Each row was made from one small tree. Brackets hold a mark, then the marks that hang from it, in the order of their numbers. Every link used is in the known rows. Write each row's tree.
In the rows, 128 means zero.
Known rows:
[q_596 [q_245 [q_53 q_545 q_982] q_446]]: [135 100 123 115 113 113 162  81 151 136 159 146 177 117 137 165  89 180
 145 109 126 108 152 126  93]
[q_545 q_53]: [132 112  84 138  88 120 166  80 171 143 123 123 154 107 101 177 151 156
 129 102 126  78 143 125  80]
[q_982 [q_53 q_446 [q_481 q_242] q_545] [q_245 q_596]]: [135  92 121 122 120 122 164 131 142 158 146 159 177  90  95 139 105 155
 101 118 143 126 166  93  86]
[q_545 [q_53 [q_481 [q_245 q_446]]]]: [143 110  91 145 101 110 173  87 165 150 131 133 143 109 120 168 139 171
 129 112 131  98 138 125  72]
[q_481 [q_242 q_545 [q_596 [q_245 q_446]] [q_982 q_53]]]: [115  83  95  81  65 107 134  73 145 160 139 171 239 125  84 185  70 133
 139 131 121 120 162 157 106]
[q_53 q_446 [q_481 q_245] q_545 q_596]: [140 100 101 163 142  97 166 133 134 183 179 188  92  79 137 125 109 170
 163  99 169 156 151  93  80]
[q_446 [q_245 [q_53 q_481 q_982] q_596]]: [164 123 107 111 111 100 165  94 118 139 155 123 179  97 112 171  98 184
 124 117 118  82 173 121  97]
[q_53 q_596 [q_982 [q_245 q_446]]]: [137  92 115 120 104 103 160 104 136 147 146 161 158 116 150 145 100 140
 163 115 138 121 163 126  93]
[q_446 [q_245 [q_53 q_481] q_596]]: [166 124 102 113 105 105 171  91 128 150 147 113 184  95 105 175  98 184
 118 117 109  76 171 115  98]
[q_982 q_53 q_245]: [129 100 106 115  89 131 160 107 158 151 120 121 192 111  88 165 116 145
  98 122 116  75 166 103  73]
[q_53 q_446 q_481 [q_982 [q_245 q_596]]]: [139  95 120 139 123 102 165 128 117 134 171 177 130 116 126 138 131 166
 136 120 128 123 154 120  82]
[q_982 [q_245 q_53 q_596]]: [149  96 108 104  94 118 179  95 154 145 138 123 212 105 110 172 109 160
 114 125  99  82 172 107 104]
[q_53 q_446 q_545]: [123 113  95 150 111 112 163 116 136 160 164 158 127 101 101 161 128 161
 148  82 144 110 147 102  89]
[q_242 [q_446 [q_245 [q_53 q_481 q_545 q_982]]] q_596]: [127  92  85 101  92  89 152  88 137 155 141 136 187 112 100 168 102 172
 140 122 112  86 150 149 101]
[q_596 [q_245 [q_53 [q_481 q_242] q_545 q_982] q_446]]: [139  97 124 123 117 107 164  83 146 139 163 160 166 113 138 152  86 181
 145 114 131 123 153 129  93]
[q_446 [q_245 [q_53 q_545] q_596]]: [157 124 103 109 105 104 167  94 127 152 148 112 194  89 104 180  92 178
 123 106 121  77 173 111 107]
[q_53 q_982]: [132 113  91 128  94 108 153  95 124 135 155 154 149 123 114 169 127 154
 154 104 132  88 160 133  83]
[q_596 [q_245 [q_53 q_481] q_446]]: [146 100 116 121 105 117 173  73 161 144 149 138 173 122 131 166  95 186
 133 121 106 101 148 123  85]
[q_245 [q_53 q_481 q_545] q_446 q_596]: [171 115 101 103 133 115 191  80 153 146 165 139 180 104 119 158  91 189
 140 107 128 122 153  97  97]
[q_245 [q_53 q_446 q_982]]: [146 119  95 131 118 128 161  93 143 130 172 144 141 114 113 171 135 180
 140  90 134  97 166 121  86]
[q_481 [q_242 q_982] [q_245 q_596]]: [144  93  99 103  69 111 156  84 122 176 147 164 223 129 126 200  82 152
 151 112 132 121 178 151 116]
[q_481 q_242 [q_245 [q_53 q_545] q_446 q_596]]: [161 110 107 108 102 118 175  83 136 174 159 152 212 112 144 194  68 177
 140  94 150 138 178 128 118]
[q_242 [q_446 [q_245 q_53]] q_545 q_596 q_982]: [109  75  77  57  62  83 130  67 141 156 136 131 252 133  67 184  76 149
 150 145  87  84 147 171 108]
[q_245 [q_53 q_481 q_596] q_446]: [169 115  96 124 124 122 184  73 166 153 153 136 145 113 131 151 100 179
 150 106 126 119 154 108  82]

Which tree is each row?
[136 101 102 156 119 111 157 102 154 142 152 173 105  97 132 139 147 156
 148 101 164 138 147 133  81] => [q_545 [q_53 q_446 [q_481 q_242] q_596 q_982]]
[127  91  89  83  91  93 151  76 160 150 156 157 220 104  90 178  75 162
 129 145 100 106 147 132  97] => [q_242 q_545 [q_596 [q_245 [q_53 q_481] q_446]]]
[116 100  71 102  84  98 146  90 166 151 144 152 195  96  71 187 120 145
 125 126 118  99 141 132  94] => [q_242 [q_545 [q_53 q_446]] q_596]
[120  93  94 108  72 100 149  77 138 157 134 143 203 115 103 177  93 147
 136 113 128 109 154 159 106] => [q_481 [q_242 [q_446 [q_245 q_596]] [q_545 [q_53 q_982]]]]
[153 112  93 132 108 123 167  97 149 170 162 141 157 107 135 184 109 181
 140  98 139 110 172 115  90] => [q_481 [q_245 [q_53 q_446 q_596]]]
[144 105 102 135 107 105 164  90 146 140 144 157 151 110 134 163 127 167
 137 110 149 122 150 141  85] => [q_545 [q_53 [q_481 q_242 [q_245 q_446 q_596]] q_982]]
[155  97 118 106 115 109 187  97 152 146 144 131 200 106 122 153  92 168
 123 123 109 106 158  99 102] => [q_982 [q_245 [q_53 q_481 q_545] q_446 q_596]]
[140  98  95 131  90 101 166  87 141 161 145 171 160 113 111 159 101 159
 138 124 117 115 153 135  91] => [q_53 [q_481 [q_242 [q_596 [q_245 q_446]]]]]
[130 111  93 134 121 134 151 116 155 166 152 152 135  92  94 150 119 155
 134  92 165 118 160  91  72] => [q_982 [q_53 q_446 q_545 q_596]]
[124  91 120 125 125  93 150 106 133 149 168 183 142  96 154 133  84 152
 181 106 166 143 155 121  97] => [q_53 q_545 [q_596 [q_245 q_446]] q_982]
[141 104  85 147 106 111 169  88 175 151 130 142 124  91 114 146 145 156
 140 113 139 105 142 117  73] => [q_545 [q_53 q_481 q_596]]
[137 112  91 130 108 144 154 105 159 165 144 142 141 107  97 163 126 157
 128  99 148 107 161 102  69] => [q_982 [q_53 q_446 q_596]]
[138 110 115 140 115 105 148 120 114 153 166 162 121 106 142 153 113 158
 161  94 154 124 165 130  94] => [q_53 [q_446 q_245] q_596 q_982]
[132 112 108 149 120 101 158 125 129 177 161 155 123  81 124 145 102 157
 157  86 160 126 157 102  99] => [q_53 [q_446 q_245] q_545 q_596]
[137 105 110 149 145  91 157 137 103 150 197 196 111  97 134 138 116 181
 157 101 169 147 154 111  83] => [q_53 q_446 [q_481 [q_245 q_596]] q_545 q_982]
[133  92 117 121 106 106 153  92 138 147 157 170 152 117 158 151  93 154
 172 116 144 128 157 135  92] => [q_53 [q_596 [q_245 q_446]] q_982]
[133 106  92 148 103 125 164  94 176 154 135 139 128 100 119 164 152 155
 141  94 144 109 143 119  84] => [q_545 [q_53 q_446 q_596]]
[143 107  96 131 123 120 157 108 148 176 150 163 145  90 113 141  91 159
 136 105 171 136 165 101  71] => [q_982 [q_53 [q_481 q_242 [q_245 q_446]] q_545 q_596]]
[131 102 113 120  94 104 161 100 127 134 145 147 172 131 130 163 111 149
 145 113 121  96 158 132  90] => [q_53 [q_982 [q_245 q_446]]]
[120  92  92 110  90  95 141  87 151 149 145 148 176 111  83 153 110 142
 153 128 122 112 140 137  82] => [q_242 [q_545 [q_53 [q_446 q_245] q_481 q_596]] q_982]
[136 101  98 163 139 101 167 126 141 173 174 185  85  79 121 115 121 161
 164  98 162 147 146  90  78] => [q_53 q_446 q_481 q_545 q_596]
[162 117  95 115 112 130 180  68 169 154 148 126 166 118 132 169  98 173
 151  97 127 110 157 112  91] => [q_245 [q_53 q_596] q_446]
[136 101 103 127 125 120 156 105 159 162 147 157 142  90 107 132  98 163
 133 117 155 123 154  95  64] => [q_982 [q_53 q_481 q_545 [q_596 [q_245 q_446]]]]
[116  98  80  85  76 115 133  79 146 148 142 140 213 127  55 174  98 137
 140 129 115  86 154 129  74] => [q_242 q_545 [q_982 q_53]]
[113  79  81 113  96  95 149  82 160 154 144 147 164 115 109 150 114 156
 152 128 131 118 130 146  74] => [q_242 q_446 [q_545 [q_53 [q_481 q_245] q_596 q_982]]]
[141 112 105 144 102 114 160 111 134 174 150 143 133 102 127 163 111 158
 148  95 136 112 160 115  95] => [q_53 [q_446 q_245] q_596]
[145 108  87 135 119 113 169  84 152 150 160 147 144  95 101 145 114 177
 141 101 135 107 161 113  86] => [q_245 [q_53 [q_481 [q_242 q_446]] q_545]]
